What can hang from each mark
tareb: boban gira kateb regak
gira: meromom tareb
boban: tareb
regak: meromom tareb
meromom: boban gira regak
kateb: meromom tareb

Each row was made from one small tree. The marks that hang from a mark follow it in brackets, in alphabetical order. Every link used is in the known rows. Write each row's tree.
Known rows
regak{meromom{boban{tareb}}}: [ -9  -2   5   6   4 -10  -3   8   4 -16   0   2   0  -2   5   4  11   2
  -7  -7 -18]
kateb{tareb}: [  1  -5   7  11  -2   0  -6 -10  -8  -2  13  -1   4   4   9  -2   6  -5
  -3   4   0]
gira{meromom{boban}}: [ -8  -1   9  12  -1 -13   0  12   4 -10   0   4   5   4   2  -2  -4  -5
  -4  -8 -12]
kateb{tareb{boban}}: [10 -5  2 13 -1 -3 -6 -9 -8 -2  7 -2  5 -1 15  5  6 -4 -6 10  0]
regak{meromom{boban} tareb{gira kateb}}: [ -8  10  10  13   7 -15 -33  -7   0   3  -2   4   0 -15  18  -6  12   8
 -13  -2 -19]
kateb{meromom{gira}}: [ -3   2  -2   4  -8 -13  -4   0  -3  -3   4  -7  -1  -3  -1  -7  -4  -6
  -7  -4 -11]
boban{tareb{gira kateb regak{meromom}}}: [  3  21   8  16   2 -15 -35 -14  -4  -6   1  13   5 -27  16  -7  31  14
  -7  -4 -33]
meromom{gira regak{tareb{boban kateb}}}: [  6   3   2   5  -8 -11 -19   6   4   5   4  -8  -6 -21  12 -13  13  14
 -10   2  -4]
meromom{gira{tareb{boban}}}: [  5   1   6  10  -3 -12   2   6   4  -3   0   2   2 -15  15  -4  11  -4
  -9  -1   1]
kateb{tareb{gira}}: [  6  -1   6  12  -1  -5 -12 -14 -10   4   6   8   2  -5  17  -6  11  -2
 -10   1   1]
gira{meromom{regak} tareb}: [-16   6  12  18  -1 -13  -8   3   7  -8   8   8   7  -6   7 -15  12   2
   1  -6  -8]
gira{meromom{boban{tareb{kateb}} regak}}: [ -3   6   7  11  -7 -18 -11  20   3 -12   4   3   0  -6   1 -12  14   5
  -3  -8 -22]
tareb{gira{meromom}}: [ -1   8   8  13   0 -13 -13  -8  -2  -3  -6  16   7  -8  10  -8   5  -1
 -10  -9 -11]
gira{meromom{boban} tareb{regak}}: [-15   8  16  26   4 -22 -10   9  10  -7   9   8  10  -9  14 -10  15   0
   3  -7 -16]
regak{meromom}: [-11   3   6   8   3  -2 -10  -9   2 -11  -1   1   6  -3   2   3  -1   4
  -5  -3 -13]
regak{meromom{boban gira} tareb{kateb}}: [-13   6   9   9   1 -17 -23   7   4  -1   4  -5  -5 -14  10  -6   9   5
  -9  -5 -16]
gira{tareb}: [-4  1 13 13  1 -2 -2 -5  1 -4  8  4  8 -4 11 -4 10 -6 -4  1 -2]
meromom{boban gira regak}: [  0  -7   1   0 -12 -13   8  30  12  -2  -1  -9 -11  -9  -1 -15   1  10
 -11 -12   5]
meromom{boban{tareb} gira regak}: [  1  -8   1  -2 -11 -15   9  33  10  -9   4  -3 -13 -11   2 -14  17   8
 -10 -15  -2]
boban{tareb}: [  3  -4   7   2  -2   0   0  -1  -3 -13   7   6   3  -2   6   0  16  -4
  -6  -3 -11]

Which tree is each row?
[ -4   4   7  10  -1 -11 -24  -5  -5   3  11 -10   3  -2   8  -6   3  -4
  -6   7 -19] | regak{tareb{kateb{meromom{boban}}}}
[  6  19   1  18  -3 -18 -30  -5   4  -4  -5  -4   5 -30  12  -2  11  17
  -6   3 -27] | tareb{boban kateb regak{meromom{gira}}}
[  3  14   1  14 -10 -23 -22   7   1   2   6 -11   0 -17   3 -13   4   6
  -5  -1 -26] | tareb{kateb{meromom{boban gira}} regak}
[  1   3  -4   8   0 -15 -20 -13  -1   4   1  -4  -2 -13  14 -11   8   9
 -11   5 -11] | kateb{meromom{regak{tareb{boban gira}}}}
[  7  15   4  18  -1 -14 -20 -11  -8  -2   4  -5  11 -11  13  -2   8  -8
  -5  15 -22] | gira{tareb{boban kateb{meromom}}}
[ -2   3   8  18   1 -14 -16 -12 -10   0   6  14   6  -4  16  -8  11  -4
  -6  -4  -6] | kateb{tareb{gira{meromom}}}
[ 15  24   6  25  -1 -24 -37 -13  -3   2  -9  12  12 -29  20  -8  15  13
  -8   3 -28] | tareb{boban gira{meromom} kateb regak}
[ 19  17  -7  11  -7 -19 -29 -11  -8   4  -9  -3   2 -21  11 -11   4   9
 -15  10 -22] | tareb{boban gira kateb{meromom{regak}}}
[ 13  12  -6  10  -9 -12 -22  -6  -6  -2  -2 -13   4 -11   3  -5  -2   6
  -7  13 -23] | tareb{boban kateb{meromom{regak}}}
[  8   6   8  10   0 -10 -15  -8  -1  -5   4  14   3 -19  17  -8  29   9
  -8  -7 -16] | boban{tareb{gira regak}}
[ -5   2   4   7   5 -15  -8   5   2 -12  -5   9  -1  -9  11   0  16   4
 -12 -10 -17] | regak{meromom{boban{tareb{gira}}}}
[  6  -4   3   2  -5 -13   0  18   5  -6  -1   5  -8 -11   9 -13  20  10
 -14 -10  -5] | meromom{boban{tareb{gira}} regak}
[  8  14   4  22   2 -21 -22 -11   2  -1  -9  14  10 -24  21  -4  13  12
  -8  -3 -18] | tareb{boban gira{meromom} regak}
[  0   4   0  20   0 -23 -20  -8  -6   6  11  -2   0 -10  17 -11  12   3
  -6   1 -14] | kateb{meromom{boban} tareb{gira regak}}
[-14   2  15  20   3 -18  -1  12   6  -9   5   8   8   0  10  -6   7 -10
  -2  -6 -10] | gira{meromom{boban} tareb}
[  4  15   4  13  -5 -13 -26 -10  -7  -7  13  -1   7 -13   6  -7  22   3
   0   4 -35] | boban{tareb{kateb{meromom} regak}}
[ -6  -2  -3  11  -6  -9 -12 -10  -7  -1  17 -10  -1   3   3 -11   3   1
   0   5  -8] | kateb{meromom{regak} tareb}
[  6   9   1   4  -9 -14 -15   1 -10  -8   8  -2   0  -9   2  -8  16  -7
  -6  -1 -27] | boban{tareb{kateb{meromom{gira}}}}
[ -9  21  18  29   0 -17 -29  -8   1  -4  11   9  16 -16  13 -13  19   2
   5   0 -26] | gira{meromom tareb{kateb regak}}
[ -6  11   9  23   8 -13 -18 -12   8  -7   2   4  11 -20  20   2  17   9
  -2   5 -16] | gira{tareb{boban regak{meromom}}}
[ 11   5   4   4  -8 -15 -13  16   1  -4  -1   3  -7 -16   9 -15  21  11
 -14  -6 -14] | meromom{boban{tareb{gira kateb}} regak}
[ -8  16  17  22   0 -14 -20  -4  -3  -6   8   9  14  -7   9  -9  11  -8
   1   1 -21] | gira{meromom tareb{kateb}}
[ -6  -2   9  10  -1 -16   1  15   1 -16   3   9   4   2   4  -2  11  -7
  -3 -10 -17] | gira{meromom{boban{tareb}}}
[ 15  11   7   6  -4  -8 -20  -7 -11  -4   0  12   3 -15  13  -7  24  -1
 -12  -1 -20] | boban{tareb{gira kateb}}
[ -1   8   0  15   1 -16 -15  -3   9  -6  -5  -1   3 -24  13   2   9  16
  -6  -3 -16] | tareb{boban regak{meromom{gira}}}
[ -4  19   9  18  -1  -8 -33 -14   2  -5   3  -1  10 -18   6  -4   9  15
  -1   2 -29] | tareb{kateb regak{meromom}}
[ -7  -2   0   7  -1 -17 -15   1   3   4   5  -7  -7  -6  10 -15   6   7
 -11  -3  -9] | kateb{meromom{boban regak{tareb{gira}}}}
